What can hang from each mark:
T: D
Y: D
R: G
M: D S
X: D W
Z: D
K: J
S: M
F: V
G: R
L: B
U: E
B: D
D: E F G J M Q T X Z
Q: D
V: F
E: U

Each row was made from one small tree. The marks that hang from a mark follow it in brackets, in alphabetical order. Every link used is in the known rows. Write each row's tree.
In the rows, 128 means zero.
Known rows:
U[E]: [129 104 177 132  99 118 133  92  77 135 110 142 128  85 127 144 116  68
 133 122 130 173  78  86 110 189 128  89  94 113  76 143 138 122 127 142
  73 139 125  82 135]
T[D]: [131 102 180 128 106 115 132 100  87 136  85 144 128  70 142 154 112  81
 119 144 134 172  85  94 119 174 129  97  91 145  71 145 145 128 127 137
  68 145  96 101 134]
E[U]: [129 110 173 124 112 121 143  90  78 121  78 138 134  75 135 167 108  88
 123 144 127 181  93  79 115 183 135  92  93 131  82 149 130 124 126 119
  70 135 128  90 184]
Y[D[E F J T Z]]: [110 136 178  99 116 109 134  81 162 114 104 183 140 130 210 115 144  90
 127 100  89 186  96 108 137 129 139 100  78 129 106 158  93 115 157 128
 100 122 179 162 122]
L[B[D[J Z]]]: [128 110 138 149  93 121 141 103  87 127  93 150 130  93 184 131 105  82
 130 122  95 201  73 112 117 167 140  98  63 122 109 150 129 122 143 117
  63 164 187 110 138]
G[R]: [129 103 166 131 106 120 135  97  91 124  88 144 137  81 117 157 131  87
 125 133 124 177  93  69 114 184 119 112  79 131  59 149 129 127 124 106
  74 148 116  83 141]
D[F Q X[W] Z]: [123  98 171  99 120  88 140  83 157 123 105 135 127 103 195 128 129  87
 157 121  71 184  94  86 140 141 162 120  85 106 106 144 108 107 127 115
  98 127 135 122 109]
T[D[J M Q X Z]]: [118 122 175 114 113  83 123 105 139 134 109 134 132 134 220 133 103  89
 132 127  81 191 102 103 147 121 145 127  90 117 116 153 111  96 150 139
  92 140 165 146 114]
S[M[D[F]]]: [122  94 175  87  99 112 171  79 136 131  30 155 132  98 134 157 107  65
 144 132 110 185  90 103 128 167 145  94  80 134  91 136 127 122 138 115
  72 152 119 105 139]
L[B[D]]: [136 112 145 150  94 125 145 104  71 130  86 138 127  72 133 139 106  79
 140 134 132 191  67 105 107 188 123  89  65 130  81 151 137 134 130 112
  51 167 131  94 140]
V[F]: [121  94 167 133 113 120 148  63 113 141  82 154 124  75 132 151 121  80
 136 142 140 177  88  89 107 184 147  96  96 137  64 145 129 141 138 119
  76 139 132  88 133]
M[D[F J Q X] S]: [113 116 185  62 102  93 133  66 139 136  93 124 132 129 117 108 122  77
 169 138  75 190 108 107 141 130 143  91  89 131  94 148 103  98 140 112
  91 141 177 139 133]
M[D[J] S]: [117 105 179  93  96 125 139  88  75 127  82 136 134  88 102 131 106  75
 138 140 104 179  95 106 130 158 136  80  79 142  86 140 134 121 128 116
  78 148 175 109 147]
M[D[G[R] J T]]: [123 121 193 101 108 112 152  82  79 114 103 167 140 110 115 129 141  92
 127 118  82 190 105  93 125 148 122 102  71 156  80 138 109 106 137 108
  76 140 164 110 134]
B[D[G J T X Z]]: [119 126 189 117 104 102 135  91  94 116 118 143 137 135 187 107 115  93
 125 120  49 187  81 119 129 144 152 113  74 117 113 136  89 106 145 108
  69 129 188 141 143]
M[S]: [121  93 177 112 101 126 116  97  79 125  84 131 129  85 110 146 103  76
 135 148 123 170  88  91 120 178 131  92  83 133  67 144 129 130 113 115
  80 142 138  98 144]
D[E G T]: [127 116 210 102 112 112 140  84  76 107 100 168 135 125 144 128 136  85
 128 119 111 174  89 102 120 157 121  97  81 132  91 160 112 124 131 123
  84 121 133 116 119]
S[M[D[E[U] X Z]]]: [116 115 182  62 101  99 178  61 100 119  36 121 143 117 194 162 109  78
 131 135  70 185 105 105 145 154 145 117  73 118 124 180 123 111 136 117
  80 136 115 120 174]
Y[D]: [124 116 179 130 118 130 144 100  84 130  88 138 129  73 123 145 114  81
 126 131 131 174  77  89 125 173 134  94  68 137  68 145 139 138 133 119
  79 135 109 121 137]
Y[D[J M X]]: [116 134 168 130 123 110 141 110 110 126 103 126 142 115 149 128 100  83
 114 120 111 185  84 102 140 135 141  98  72 113 101 156 124 123 148 128
  91 137 177 148 134]
L[B]: [134  91 143 144 111 127 144  97  77 130  79 142 126  80 126 146 110  75
 132 136 133 192  79  95 109 175 124  85  70 133  75 162 148 132 122 120
  78 156 143  91 123]
Q[D[J T]]: [126 126 164 125 124 123 127 101 105 128 111 165 141  90 118 132 105  86
 120 126 111 179 101  89 130 159 127  96  89 154  90 121 106 110 139  96
  76 141 190 109 135]
R[G]: [131  88 166 133 110 131 141 100  91 121  86 141 125  94 126 144 109  73
 134 127 125 169  58  99 119 186 146  86  84 136  76 137 142 136 115 121
  74 131 136  99 129]
M[D[J X] S]: [115 108 175  84 101 114 140  81  81 131  88 111 139 103 101 118 104  74
 137 145  85 179  97 111 135 148 140  84  80 131  89 152 127 118 126 113
  82 145 178 119 148]
L[B[D[F Q X Z]]]: [128 117 146 119 100  93 140  81 149 138 100 129 124 123 198 117 121  84
 171 129  79 205  87 108 124 154 143 117  70 113  94 162 102 103 144 106
  72 156 142 132 123]
L[B[D[E M X]]]: [130 138 149 130  93 101 150 104  91 121  98 124 142 121 169 124 110  77
 136 123 133 189  76 121 123 159 117 102  66 104 110 191 125 128 139 121
  62 162 139 122 126]
Z[D[G M Q X]]: [123 128 195 105 111 111 137 103  87 132 101 139 132 138 148 134 104  81
 152 126  89 194  93  98 133 133 140 120  70 121  95 151  79 105 145 118
  85 132 141 127 108]
S[M[D[G T]]]: [121 100 203  85 108 113 165  84  83 117  48 160 129 107 126 147 108  73
 137 127  90 184  87 110 128 160 133  96  65 152  90 125 118 117 132 110
  72 139 125 113 131]
T[D[F J Z]]: [121 102 171 118 106 105 126  91 147 136  91 168 133 109 213 141 119  82
 119 128  94 186  96 102 130 144 154 105  99 133  97 146 127 109 146 146
  84 142 155 128 131]
T[D[E[U] G M Q]]: [126 145 231  94 109  84 131  90  77 117 102 150 134 132 202 161 123  97
 136 125 121 188 110  91 138 143 118 120  90 145 110 176 122  97 144 155
  78 128  86 132 146]
Q[D]: [131 113 171 129 119 130 139 100  83 137  98 142 137  79 114 149  99  77
 127 139 129 170  96  79 128 183 132 109  83 144  75 140 130 119 127  98
  73 146 122  91 136]
D[F[V] T Z]: [123  67 167 113 123 117 108  86 164 121  98 191 126 122 189 123 141  87
 132 120  96 185  88  94 113 159 142 107  75 139  81 140  94 114 126  99
  93 135 164 123 127]
B[D[E G X[W]]]: [129 127 214 105  98  97 154  88  48 109 112 122 139  96 153 116 132  89
 127 117  95 166  69 108 132 164 142 108  69 109 123 161 125 131 127 124
  60 130  94 113 122]
S[M]: [125  85 173 118 105 118 146 100  98 125  37 144 130  89 128 167  97  71
 124 135 119 180  79  89 122 180 136  99  79 123  91 132 130 134 129 115
  73 147 126  93 139]
Q[D[E J T Z]]: [120 132 171 107 117 116 129  89 117 120 113 175 145 120 185 128 119  88
 119 113  88 176 110  96 141 147 129 117  86 140 114 152  98 106 144 102
  89 133 188 123 122]
X[D[E M Z] W]: [123 116 181 114 108 100 141 126  95  90 103 162 136  79 222 152 114  86
 119 103 117 169  91  87 144 147 153 117  72 116 145 155 155 137 126 123
  94 135 115 110  95]
K[J]: [130 102 169 132 102 123 143 100  83 134  80 152 116  84 128 156 115  74
 122 127 119 184  82  87 110 167 129  96  91 133  69 130 185 133 128 111
  76 141 116  92 139]
S[M[D[X]]]: [123  95 173  88 104 108 174  81  97 133  36 118 135  95 117 149  98  66
 135 141  94 180  86 106 132 164 142  99  71 124  93 145 133 126 131 107
  73 149 118 106 141]
S[M[D]]: [124  90 177  96 100 119 172  89  91 129  31 142 131  81 117 163  98  67
 136 137 112 181  85 102 128 176 138  96  71 136  91 133 139 129 131 110
  68 153 115  95 140]
F[V]: [132  64 177 131 119 130 120  95  85 128  87 159 125  92 122 136 129  82
 120 132 127 177  76  85 108 182 130  96  66 137  79 145 133 136 119 104
  78 143 134  96 130]
B[D[E[U] F Z]]: [124 137 183 100  89 105 145  77 127 116  88 156 139 111 223 150 129  93
 138 124 105 184  95  99 125 176 145 114  93 113 110 169 104 112 146 120
  60 135 118 119 187]
M[D[T] S]: [117 107 176  85 102 122 132  89  92 121  85 143 130  80 100 131 111  77
 149 146 111 173  96 110 125 166 124  83  78 156  62 132 116 120 116 100
  75 144 146 108 147]
Z[D[E G X]]: [125 121 202  95 103 123 148  80  55 128  92 141 140 127 138 126 129  76
 130 127  90 179  87 105 126 147 136 107  70 120  96 178  96 124 137 127
  80 125 120 115 116]
M[D[E G J X]]: [123 124 214  80 105 103 173  65  58 122  96 133 143 139 134 109 132  79
 126 120  78 181  96 116 136 134 139  96  75 119 120 180 130 117 144 130
  87 128 155 128 122]

Which tree is each row?
[130  77 184  98 121  99 126  75 127 115 102 152 136 107 154 110 159  83
 124 114 109 173  79  91 126 151 141 100  72 116 113 173 121 131 115 118
  91 132 123 116 107]
D[E F[V] X[W]]
[115  89 165  89 109  99 172  86 106 119  52 129 137  84 176 141 100  74
 123 118  53 186  87 108 151 138 167 105  65 115 141 132 132 118 131 116
  85 146 165 114 125]
S[M[D[J X[W] Z]]]
[113 116 195 100 116 104 109 102  93 111 110 127 137 142 140 122  99  80
 133 139  93 177  96 109 132 138 130 103  80 129  80 153  95 107 116 118
  92 128 165 137 132]
D[G M[S] T X]
[125  81 163 110 114 136 106  93 143 131  91 199 130 101 135 125 141  82
 136 121 114 190  82  96 107 158 133  90  72 157  71 131  67 122 131  97
  77 142 159 112 124]
Z[D[F[V] T]]
[122 113 162 128 110 107 137 108 150 121  92 168 138 126 166 141 105  78
 125 115 127 190  93  96 125 145 146  94  98 110 105 144 113 116 150 132
  87 144 199 119 132]
D[F J M]
[111 133 160 121 128 110 136 109 141 120 109 137 138 118 198 129 102  87
 125 122  92 181  90 108 141 136 142 117  68 120  84 153  99 114 136 109
  98 128 155 158 130]
Y[D[M T X Z]]
[112 116 165 115 108 112 102 117 118 109 101 158 139 115 139 133  96  82
 127 128 118 183  95 105 129 144 126  86  90 134  91 131  98 115 130 118
  86 141 217 124 140]
D[J M[S] T]
[136 109 176 144  97 124 149  98  42 126  94 140 125  96 136 134 112  80
 137 129 116 194  68 108 108 180 128  95  57 136  84 156 137 126 131 120
  55 158 123 103 134]
L[B[D[G]]]
[126 108 166 117 119 123 137  89 142 138  99 160 136 106 180 146 105  78
 136 132 100 177 108  83 134 168 151 125  87 136  83 147 114 104 135 101
  86 141 135 110 133]
Q[D[F Z]]
[121 103 161 124 111 112 139 106 161 121  89 166 134 127 215 150 103  78
 134 121 113 184  96  96 128 154 154 119  90 105  92 153 112 112 139 124
  94 141 160 119 131]
D[F M Z]
[121  96 204  92 102 115 171  83  66 123  44 151 133 115 125 148 104  71
 124 122  81 191  87 108 133 153 147  94  67 138 116 132 134 117 145 126
  75 144 155 111 133]
S[M[D[G J]]]
[119 111 179 115 101 116 109 129  84 107  90 137 133  86 136 153  90  76
 130 137 136 172  94  87 131 162 138  98  78 139  96 139 150 133 118 112
  84 147 131 111 129]
X[D[M[S]]]
[126 135 216 105 105  92 134  94  92 109 109 157 139 150 164 147 146  93
 144 109 114 185 109  75 132 150 107 135  74 122  92 174 108 105 143 123
  90 135 111 115 104]
D[E G[R] M Q]
[118 133 157 135  97 108 130 124 133 111 109 171 138 115 208 132  98  90
 126 111  98 187  81 117 128 152 142 110  82 115 117 121  88 113 151 106
  65 146 207 130 147]
B[D[J M T Z]]
[125 129 161 118 125 107 138 100 149 137 108 135 147 125 154 136  95  75
 133 135 121 178 106  89 140 151 143 120  94 122  87 158 109 102 137 105
  85 144 147 122 132]
Q[D[F M X]]
[120 116 169  96 125  81 129  86 166 115 115 153 132 104 149 109 137  92
 151 112  80 191  92  93 136 124 147  90  98 122 115 120  86 107 138 114
  92 126 192 133 108]
D[F J Q T X[W]]
[117 110 210  75 108  96 156  80  98 118  58 167 126 129 128 134 116  81
 151 115  68 201  96 108 137 136 132  95  70 152 116 113  97 103 153 111
  80 137 169 129 118]
S[M[D[G J Q T]]]
[118 123 160 119  97 108 129  95 160 118 103 179 135 114 199 120 122  91
 136 114  86 188  85 114 123 155 151 101  92 120 104 121  82 110 153 108
  65 142 198 130 150]
B[D[F J T Z]]
[116 110 207  70 104 115 133  72 109 118  93 159 130 119 122 120 124  77
 155 137  91 180 102 113 126 149 135  87  78 159  67 141 105 104 122 116
  83 133 142 129 138]
M[D[F G T] S]
[116 127 162 104 127 105 107 116 111 115 127 123 145  82 132 129  88  83
 132 136 110 167 104  94 150 146 130 110  79 146  92 133 100 104 104  95
  85 142 159 120 125]
Q[D[M[S] T X[W]]]
[121 116 186  82 109  87 140  66 161 127  97 142 131 152 205 119 140  84
 158 122  79 183 105  95 137 139 144 123  91 100 103 179  97 106 146 117
 102 123 132 137 110]
D[E F Q X Z]
[113 138 192  85 118  99 131  74 173 118 104 177 129 131 208 122 151  94
 159 107  93 186 101  97 138 136 130 114  77 135  89 157  84 108 153 114
 101 118 128 162 109]
Y[D[E F Q T Z]]
[122 129 184 107 106 105 129 104  93  98  99 175 139  97 145 127 133  88
 117 110 117 175  92  93 127 145 130  81  88 140 125 143 131 137 143 112
  83 131 166 119 114]
X[D[E J T]]
[128 132 206 117 107  85 144 112  81 113 124 122 130 107 163 125 108  92
 150 115  94 184  75 101 139 150 146 122  68 110 120 132 107 112 134 116
  64 136 118 124 116]
B[D[G M Q X[W]]]
[112 120 190  56  93 111 142  59 120 119  77 146 139 115 193 148 127  84
 152 139  88 181 120 104 139 155 141 103  88 134  95 184 113 101 128 124
  87 134 128 123 181]
M[D[E[U] F Z] S]
[112 109 205 111 102 107 101 110  85 122 105 150 134 135 213 142  94  83
 116 131  84 183 103 110 141 131 145 116  78 141 106 154 125  99 130 156
  93 141 164 142 129]
T[D[G J M[S] Z]]
[116 109 168 110 108 110 117 108 101 124  94 110 138 115 134 137  90  74
 133 146 118 173  92  99 132 155 134 103  84 112  80 161 117 120 116 116
  87 143 155 120 141]
D[M[S] X]
[123 140 190 112 106  93 137 100 138 114 114 150 140 146 174 114 112  87
 141 120  99 184  83 118 125 146 143 111  86 115  94 143  81 105 143 113
  64 134 152 144 140]
B[D[F G M T X]]
[118 105 226  61  98  97 170  67  88 118  49 156 128 144 190 147 124  75
 156 115  63 189 102 106 146 147 138 128  59 130 123 159 117 105 147 118
  89 131 103 126 106]
S[M[D[E G Q Z]]]
[110  99 172  81  96 117 136  77 132 128  84 153 133 116 168 127 112  75
 146 134  76 186 106 110 136 144 156  97  83 132  95 148 116 105 136 121
  91 145 188 127 143]
M[D[F J Z] S]
[119 140 210  99 100 111 134 101  81 119 103 178 137 152 168 132 123  85
 144 100 100 198  97 102 136 125 130 111  74 124 127 159  78 108 164 135
  87 131 176 129  97]
Z[D[E G J M Q]]
[122 143 197  65 102  92 162  59 129 123  84 162 138 122 159 138 142  92
 158 118 102 198 115  96 137 140 134  90  99 134 121 164 108 100 161 127
  81 131 158 126 161]
M[D[E[U] F J Q]]
[117  81 200  99 105 135  88 102 105 127  96 178 132 145 149 130 120  76
 138 125 107 191  90 100 120 145 138 105  58 150  82 154  79 110 124 119
  88 143 154 126 120]
Z[D[F[V] G M[S]]]
[120 115 181 108 118 116 135  98  72 114 112 157 138  90 134 116 122  88
 120 113  65 189  81 105 131 125 151  89  71 136 113 125  80 118 129 120
  80 126 185 120 112]
Z[D[G J T X[W]]]
[125 113 195 133 113 114 140 111  77 115 100 159 136 132 156 139 101  81
 115 116 110 188  89  99 126 146 143 100  81 117 111 145 124 116 143 136
  86 136 186 118 125]
D[G J M]
[117 135 168 108 114  93 135 100 128 108 107 152 149 144 165 116 119  85
 118 111 110 182  94 111 134 127 125  95  93 105 119 165  96 119 145 121
  91 131 207 135 122]
D[E J M T X]
[116 105 178  83  96 118 137  79 119 130  81 148 135 104 118 126 115  73
 146 137 101 185 101 108 129 150 144  81  88 141  86 144 123 113 135 121
  82 148 180 119 147]
M[D[F J] S]
[122 122 162 130  93 109 140 112 153 123  96 161 135 118 220 143 100  82
 141 120 114 183  83 108 127 167 154 122  85 103  99 141 102 113 146 114
  67 149 147 122 146]
B[D[F M Z]]
[117 124 184  58 102  98 165  63 145 113  36 170 142 110 163 159 128  79
 142 125 108 190 107 105 133 157 128  89  92 147 108 153  99 110 144 119
  70 137 126 119 175]
S[M[D[E[U] F T]]]
[120 130 171  94 117 103 140  70 147 133 110 148 150 148 197 116 123  81
 124 118  74 179 116  96 148 135 150 124  92 114 121 179 104  99 149 112
  98 133 178 135 122]
Q[D[E F J X Z]]
[116 124 201  65  91 103 136  73  86 123  89 142 132 117 117 120 130  82
 161 127  99 182 105 106 140 144 121  91  78 139 107 157 116 114 142 119
  85 140 162 123 123]
M[D[E J Q] S]
[124 109 196 122 117 115 132  94  80 113 103 169 133 118 133 126 120  87
 119 120  93 186  87 100 119 149 135  88  84 136  96 129 108 118 137 123
  83 127 188 119 128]
D[G J T]
[121 117 156 120 106 133 128 105 101 127  90 179 135  86 125 136 114  83
 127 122 104 190  84 102 117 150 133  82  84 142  88 120  78 126 143 110
  72 140 199 107 132]
Z[D[J T]]
[115 138 203  57  94 100 136  66  79 117  86 136 135 110 130 140 128  91
 159 134  98 189 117  97 141 147 121  89  86 146 111 163 113 103 140 122
  81 134 160 122 168]
M[D[E[U] J Q] S]
[119 136 178  83 106 106 131  83 116 128  98 153 134 118 136 119 136  86
 159 123  96 184  94 102 128 139 120 103  82 130  89 155  60 116 144 102
  80 126 141 125 110]
Z[D[E Q T X]]
